What can hang from each mark:
bepa: tamu
tamu: bepa gole vibu
vibu: bilur kiko rizof tamu vobis
gole: bilur tamu vobis
vobis: gole tamu
bilur: gole

Known rows, with every way that one mark hangs from another:
tamu[gole vibu[rizof]]: [-39 -30   6  10  24  11   6  -8  17  32  -2   8   5 -35   0   0  -8  -7
  -9   2]
vibu[kiko rizof tamu[bepa] vobis[gole]]: [ -5   4  33 -22 -46   9  -8 -10 -34 -24  -7   7 -39  13   5 -17 -32  16
  -9  30]
vobis[tamu[gole[bilur]]]: [ 10 -11   1   4  53   1  -2  21 -12  -5   9  -8  69 -19  -2   3   6  -7
   1 -28]
tamu[bepa vibu[rizof]]: [-41 -20  -4  17  16   8   9 -13   8  40  -5  22   4 -15  -4  -7  -6  -7
 -10   8]
vibu[rizof]: [-40 -29 -10   9 -44   9   6  -4 -16  32  -2   4  28 -41  34   7 -64  -4
  -7 -15]
gole[bilur tamu vobis]: [ 10  -8 -40   7 -63 -18   1  24  -7  -5  10 -19  20  -4  31  53 -30   2
  24  -4]
bepa[tamu[gole[bilur vobis] vibu[kiko rizof]]]: [ -1  -1  -1  -8 -17 -15   5  -3  -2 -25  -3   0 -45  -7  21  51   3   1
  18  29]
vibu[bilur kiko rizof tamu[bepa gole[vobis]]]: [ 12  -3  33 -21  -7   5  -9 -10   2 -30 -21  22 -47  15   2  -6 -11   4
  16  10]
bilur[gole[vobis[tamu[vibu[kiko rizof]]]]]: [  5  11  -8 -12 -23 -12  -3   1  32 -15  10   6 -19 -14  21  18 -17  -8
  -2   1]
gole[bilur vobis[tamu[bepa vibu]]]: [ 15   5 -26  11  26 -17   0  27   6   1   8  14  30  16 -17  14  35 -10
   3   5]
bilur[gole[vobis]]: [  8 -10 -27  11 -81  -4   0   6  30  13 -12 -30  -9 -11  28 -11 -17  -7
   0 -15]
vobis[gole[bilur] tamu[bepa vibu[kiko rizof]]]: [ -5  10  20  -2  89  -1 -13  13 -32 -27  13  38  -5  12 -30  15  22   4
  -4  45]
bilur[gole[tamu[bepa vibu] vobis]]: [ 11   9 -22  15  -6  -9   5  -2  63   2   5 -22 -24  21  -1   7  39  -6
  13   7]
vobis[gole[bilur] tamu[vibu[rizof]]]: [-21 -12   8   9  71  -6 -14  29 -30 -12  21  30  29 -10 -12  37  13  -4
  -7  28]
gole[bilur vobis[tamu[bepa vibu[kiko]]]]: [ 24  20 -22  -4  10 -18   0  22  -7  -6   7  18   7  17 -20  18  13  -1
   7   4]
bilur[gole]: [-13 -16 -13  17 -36   4   3  -1  13  29 -10 -24  14 -21  17 -19 -21  -6
  -8 -30]
vibu[vobis[tamu]]: [  0  -3 -24  -5 -63  -3   4  10 -21  24  11 -10  56 -19  21   0 -46  -2
 -13 -47]
bepa[tamu[gole]]: [-10  -9   8   9   3  12  14  -3  -8  20   1 -34  45 -27  17  -1 -17   0
   4 -37]
bilur[gole[vobis[tamu[bepa vibu[kiko]]]]]: [ 29  29 -11  -4  10  -8   1   3  39  -8   3  -3 -11  15 -14 -16  25  -5
  -2  -6]
bilur[gole[tamu[bepa] vobis]]: [ 21   9 -20   9 -31  -3   3  -7  50 -13   1 -37 -12  16  23  -5  12  -4
  17   1]

Rows:
[  6  10  14   9  62  18  -5  19 -22   1  15  -3  61   1 -22 -30   5   0
 -12  -3]
vobis[gole tamu[bepa]]
[ -4  11  12  15  91  12  -3  25 -10  16  18  10  50   6 -43 -19  31  -1
 -17   5]
vobis[gole tamu[bepa vibu]]
[-22 -21   7  -1  21  -3  -1  -3 -10   6  -8  22 -28 -21  -6  23  -7   2
   0  17]
tamu[gole[bilur] vibu[kiko rizof]]
[ 31  22  -1 -13  -5  -5 -14  11 -50 -31   3   6  -4  27 -17 -10   9  12
  -5  20]
vibu[kiko vobis[gole[bilur] tamu[bepa]]]
[  0   5 -22  11 -25 -10   6 -21  47  12   1 -20 -35  24  -3  -1  40  -1
   1  -3]
bilur[gole[tamu[bepa vibu[vobis]]]]
[ 18  -6 -12   6 -32 -10   5  11  -5 -16  -6 -33   9  -4  27  26  10  -2
  19  -5]
bepa[tamu[gole[bilur vobis]]]
[-21  -7  13  -2  29  -7   7 -10 -17 -10   0   7 -23 -18   9  45   0   3
  11  11]
bepa[tamu[gole[bilur] vibu[kiko rizof]]]
[ 10   3  14   4  73  19   5   0  13   8   7 -11  71 -12 -14 -41  13  -9
  -6 -28]
vobis[tamu[bepa gole]]
[  5  -8  27 -24 -24  -4  -5 -23 -11 -38 -18   8 -44  14   9 -12   0   8
   4  22]
vibu[kiko rizof tamu[bepa gole[bilur]] vobis]
[-16   3   6  -8 -36   5  -5 -18 -22   6 -10  23 -68  12 -15 -12  -5  12
 -17  48]
tamu[bepa vibu[kiko rizof vobis[gole]]]
[ 26  23   7 -17  -6   2 -18   7 -54 -12  -2  24 -16  30 -26 -13  -3  13
  -4  -6]
vibu[bilur kiko vobis[gole tamu[bepa]]]
[  1  -7  35 -26 -24   4  -8 -28 -14 -19 -24  24 -57  17   0 -13 -10   8
   4  -1]
vibu[bilur kiko rizof tamu[bepa gole] vobis]
[  7   0  -2  -8 -15  -1  -2 -18  -6  27 -26  27 -65  25 -40 -19  27   8
  -4  -9]
tamu[bepa gole vibu[bilur kiko vobis]]
[ 28  20   5 -21  -4   9   3 -17  -2  -5  -1 -10  16   3  -7 -41  -7   4
  -8 -26]
vibu[kiko vobis[tamu[bepa gole]]]
[-49 -16  -4  14 -10  -1  16  -3 -11  34   8   3  20 -31  24  41 -31  -4
   0 -14]
bepa[tamu[vibu[rizof]]]
[ -3 -10  33   5  41  19   8   1  12  12  -8 -17  43  -6 -14 -39   7  -1
  -4 -25]
vibu[tamu[bepa gole]]
[ -8  10  -7 -10 -37  -9   3 -41  37 -11   1   0 -75  17  15  12   6   4
   6  20]
bilur[gole[tamu[bepa vibu[kiko rizof vobis]]]]
[ 29  14 -13   5  -2  -1  -2   3  43 -13   1 -23  24   9  12 -30  20 -12
   0 -14]
bilur[gole[vobis[tamu[bepa]]]]
[ -3   5   5  13  30  16   0  11 -14   3  14 -18  28   7  -9  -1  -3   9
   5  11]
vobis[gole[tamu[bepa]]]
